Each row was made from one path, in order. Every step used is in the known rows, and no mark comes twice. Write each row's path.
Known rows
lefe/belok/lozif: [-0.21 -1.03 -0.92  0.36  1.68  1.91  0.58  2.45 -0.08 -1.86 -0.52 -4.37
  2.40 -1.49  1.96  2.81 -0.28 -1.86  0.55  2.26 -0.83 -0.46]
zelel/goti/lozif/mepugo: [ 0.23 -0.75 -5.29 -0.32 -3.04 -3.64 -4.56  1.89  0.36 -0.50  1.82 -1.45
  0.05 -0.95 -1.83  4.15  0.65 -1.57  0.61 -0.13  0.40 -0.23]
tani/zelel/lozif: [-0.15 -3.53 -0.42 -0.86 -2.23 -1.79  0.58  3.12 -0.92  0.33  0.33 -4.40
  0.66 -1.62 -1.57  4.92 -0.97  0.02  0.79  1.42  0.60  1.10]
goti/belok/mepugo/lefe: [-1.85 -2.65  0.23 -0.07  0.36 -0.56 -0.21 -0.95 -1.76  2.09 -0.40 -1.85
  1.67 -1.49 -0.44 -2.55 -1.05  3.22 -0.67  4.14 -0.05 -0.10]
goti/lefe/belok/lozif: [-1.04 -0.55 -0.50 -0.01  0.97  1.43 -1.64  2.00 -0.37 -2.15 -0.48  0.57
  2.37 -2.00  1.96  2.28  0.10  1.56  0.57  4.13 -1.26 -1.03]
belok/mepugo: [-0.42 -4.29 -0.31  0.41  0.04 -0.98  2.49  2.46 -1.12 -1.47 -0.17 -3.92
  1.04 -1.65 -2.35 -2.30  0.42 -0.80 -0.24  2.35  0.83  0.61]
zelel/lozif/lefe/belok/mepugo: [-0.59  1.84  1.57  1.40  0.11 -0.72 -2.58  0.28  1.46 -0.68 -0.27  0.27
  2.35 -0.52  2.37  2.73  1.12 -3.58  0.86  2.42  0.54 -0.14]
lefe/belok: [-1.22 -0.40 -1.62 -0.13 -1.79  1.09  1.33  2.00 -1.08 -2.38 -0.32 -4.27
  2.22 -1.57  1.52 -0.01  1.26 -1.80  1.05  2.19 -0.26  0.42]
lefe/belok/lozif/mepugo: [ 0.01  1.80 -5.07  0.16  1.63  1.95 -0.52  2.42  2.30 -1.56  0.03 -1.61
  2.53 -0.45  2.64  3.00 -0.08 -2.10  0.45  2.58 -0.30 -0.94]
belok/mepugo/lefe: [-0.25 -4.00  0.17 -0.11  0.29 -1.27  2.03 -0.75 -1.09  0.99  0.05 -2.58
  1.41 -1.17 -4.24 -2.99  0.10  2.68 -0.52  2.06  0.47  0.42]
tani/goti/mepugo/belok/lozif: [-1.38 -2.46  0.06 -3.00  2.41  2.18 -0.72  2.41  1.42  4.70  0.88 -0.82
  0.58 -2.23 -0.30  1.66 -2.97 -2.21 -0.20  0.86 -0.35  0.19]
mepugo/lefe/belok: [-1.16 -0.01 -1.19 -0.96 -1.36  0.80  1.06 -1.22 -1.12  0.00  0.06 -2.72
  2.54 -1.25 -0.27 -0.57  0.95  1.75  0.75  1.99 -0.41  0.21]
tani/lozif/mepugo/lefe: [-0.13 -1.46 -5.30 -1.55 -1.40  0.29  4.53 -1.17  1.24  3.08  1.18 -0.73
  1.41  0.21 -4.20  3.42 -1.15  3.18 -0.05  1.31  1.07 -0.70]
goti/mepugo/belok/lozif: [-1.56 -1.68  0.37 -3.06  2.15  0.66 -1.79  2.40  0.93 -0.66 -0.24 -0.20
  0.85 -2.30 -0.32  1.93 -2.59 -1.72 -0.28  3.99 -0.65 -0.18]
mepugo/lefe/belok/lozif: [-0.08 -0.69 -0.23 -0.49  2.02  1.66  0.26 -1.03 -0.12  0.62 -0.18 -2.87
  2.72 -1.03  0.36  2.20 -0.49  1.67  0.28  1.96 -1.05 -0.77]
tani/zelel/lozif/mepugo/lefe/belok: [-0.88  3.49 -4.21 -1.59 -1.63  0.22 -1.60 -0.28  2.18  2.50  0.66 -0.05
  2.20 -0.54  1.54  5.46 -0.12  1.70  0.71  1.44  0.74  0.26]
goti/lozif/mepugo: [-0.58 -1.00 -5.57 -0.55 -2.55 -2.55 -5.17  2.22  0.49 -1.64  0.31 -0.80
  1.15 -0.76 -2.15  1.82  0.99 -0.36  0.96  4.02  0.34 -0.18]
zelel/goti: [ 0.28 -3.93 -1.21 -0.06 -2.53 -2.44  2.73  1.92 -2.01 -0.83  1.50 -5.14
  0.01 -1.72 -2.65  1.50 -0.07 -1.75  0.30 -1.92  0.14  0.45]
tani/lozif/mepugo/belok: [-1.00  0.92 -5.16 -1.42 -1.22  2.18  4.45  2.32  3.19  1.07  1.16 -2.09
  0.68 -0.43 -0.49  3.69 -2.47 -1.40 -0.10  1.67  0.81  0.01]
goti/lozif/lefe/belok/mepugo: [-1.22  1.69  0.58  1.15 -0.18 -0.01 -5.17  0.43  1.48 -1.45 -0.25  0.61
  2.33 -0.78  2.37 -0.76  2.28 -3.17  0.53  4.02 -0.32 -0.52]
mepugo/belok/lozif/lefe: [-0.28 -0.91  0.42 -0.17  2.59  1.17 -0.02  0.64  3.12  0.35  0.45 -0.97
  1.19 -0.23 -0.44  0.42 -2.20 -2.96 -0.06  2.05 -0.74 -0.19]

Write each row's path
[-1.89  0.17  0.05  0.40 -0.41  0.84 -0.45  2.12 -0.60 -2.38 -0.39  1.09
  2.18 -2.38  1.92 -2.31  1.59  1.21  0.10  4.19 -0.15 -0.21] => goti/lefe/belok/mepugo
[-0.97  2.73 -5.28 -0.92 -1.36  0.81  0.06 -1.15  1.31  0.41  0.48 -0.09
  2.52 -0.27  0.18 -0.22  1.11  1.53  0.80  2.16  0.23 -0.21] => lozif/mepugo/lefe/belok
[ 0.64 -1.96 -4.81 -0.69  1.97 -0.73 -0.05 -0.82  1.62  1.69  0.60 -0.50
  1.96  0.04 -3.52  1.61 -1.33  2.78 -0.20  2.20  0.15 -0.92] => belok/lozif/mepugo/lefe
[-0.27  2.57 -4.33 -0.01  0.62  0.22 -2.02  2.00  2.06 -0.81  1.52  2.61
  1.32 -1.17  2.96  4.63 -0.07 -0.08 -0.05  0.33 -0.65 -1.46] => zelel/goti/lefe/belok/lozif/mepugo
[-0.50  3.48 -4.65 -0.64 -2.67 -1.77 -5.64 -1.56  1.07  1.12  1.71  0.30
  1.39 -0.65  0.75  4.10  1.28  0.41  0.62 -0.26 -0.39 -0.68] => zelel/goti/lozif/mepugo/lefe/belok
[ 0.63 -2.09 -5.22 -0.31  1.58 -0.51  0.18  2.54  1.54 -0.78  0.22 -1.78
  1.76 -0.30 -1.63  2.31 -0.97 -0.65  0.14  2.40  0.30 -0.58] => belok/lozif/mepugo
[-0.75  0.33  0.49 -2.72  1.35  0.03 -1.79 -1.17 -0.32  1.41  1.04  0.73
  1.66 -2.04  0.74  4.44 -0.71  0.15 -0.31 -0.19 -0.98 -1.30] => zelel/goti/mepugo/lefe/belok/lozif
[-1.07  1.24  0.35  1.09  0.58  1.37  1.14  0.51  1.56 -1.25 -0.14 -0.21
  2.52 -0.36  2.21 -3.11  1.77 -3.51  0.34  2.29  0.48 -0.06] => lozif/lefe/belok/mepugo
[-1.69  1.01 -0.10 -3.00 -2.23 -0.74 -1.02 -1.58 -1.20  0.79  1.39  0.73
  1.39 -2.10  0.26  1.81  0.84  0.29  0.12 -0.22 -0.49 -0.22] => zelel/goti/mepugo/lefe/belok
[-1.32  1.06 -5.26 -1.21 -1.09  0.30  0.68  2.19  2.45 -0.84  0.79 -1.79
  0.82 -0.84 -0.49 -0.57 -1.19 -1.72  0.43  2.29  0.59  0.74] => lozif/mepugo/belok
[-1.85 -0.72 -0.07 -3.17 -1.94 -1.49 -0.37  1.74 -0.05 -0.42  1.55 -0.87
 -0.48 -2.78 -0.49  1.51 -1.44 -2.96 -0.21 -0.18 -0.08  0.59] => zelel/goti/mepugo/belok
[-0.91  2.21 -4.39 -1.66 -2.10 -0.71 -2.99  2.93  3.16  1.33  2.54 -1.74
 -0.90 -1.56  1.17  3.71 -1.57 -2.55 -0.10 -0.96  0.31  0.74] => tani/zelel/goti/lozif/mepugo/belok
[-0.56  1.90 -0.33  0.69 -2.74 -1.40 -5.00 -0.11  0.63 -0.83  1.52 -0.25
  1.41 -0.79  2.18  3.22  1.95 -4.15  1.07 -0.29 -0.80 -0.55] => zelel/goti/lozif/lefe/belok
[-1.32  0.61  0.56  0.64 -0.83 -0.22  0.11  1.87 -0.54 -1.66  1.21  0.38
  1.01 -2.51  2.15 -0.11  1.41 -0.16 -0.38  0.22 -0.21 -0.24] => zelel/goti/lefe/belok/mepugo
[ 0.64 -3.48 -0.34  0.34  1.89 -0.29  0.49  0.83  1.08 -0.14  0.28 -1.06
  1.72  0.04 -2.23  0.79 -0.59 -1.75  0.52  2.12 -0.23 -0.64] => belok/lozif/lefe
[-0.43 -0.82 -5.40 -1.18 -2.17 -2.85 -5.60 -1.13  0.48  1.10  0.56  0.62
  1.40 -0.33 -3.77  1.16  0.72  3.18  0.57  3.59  0.09 -0.29] => goti/lozif/mepugo/lefe
[-1.38  0.77 -5.30 -1.21 -1.61  0.39 -4.58  2.27  2.84  4.46  1.60 -1.11
  0.22 -1.10 -0.22  1.40 -0.93 -1.95  0.69  0.82  0.31  0.73] => tani/goti/lozif/mepugo/belok
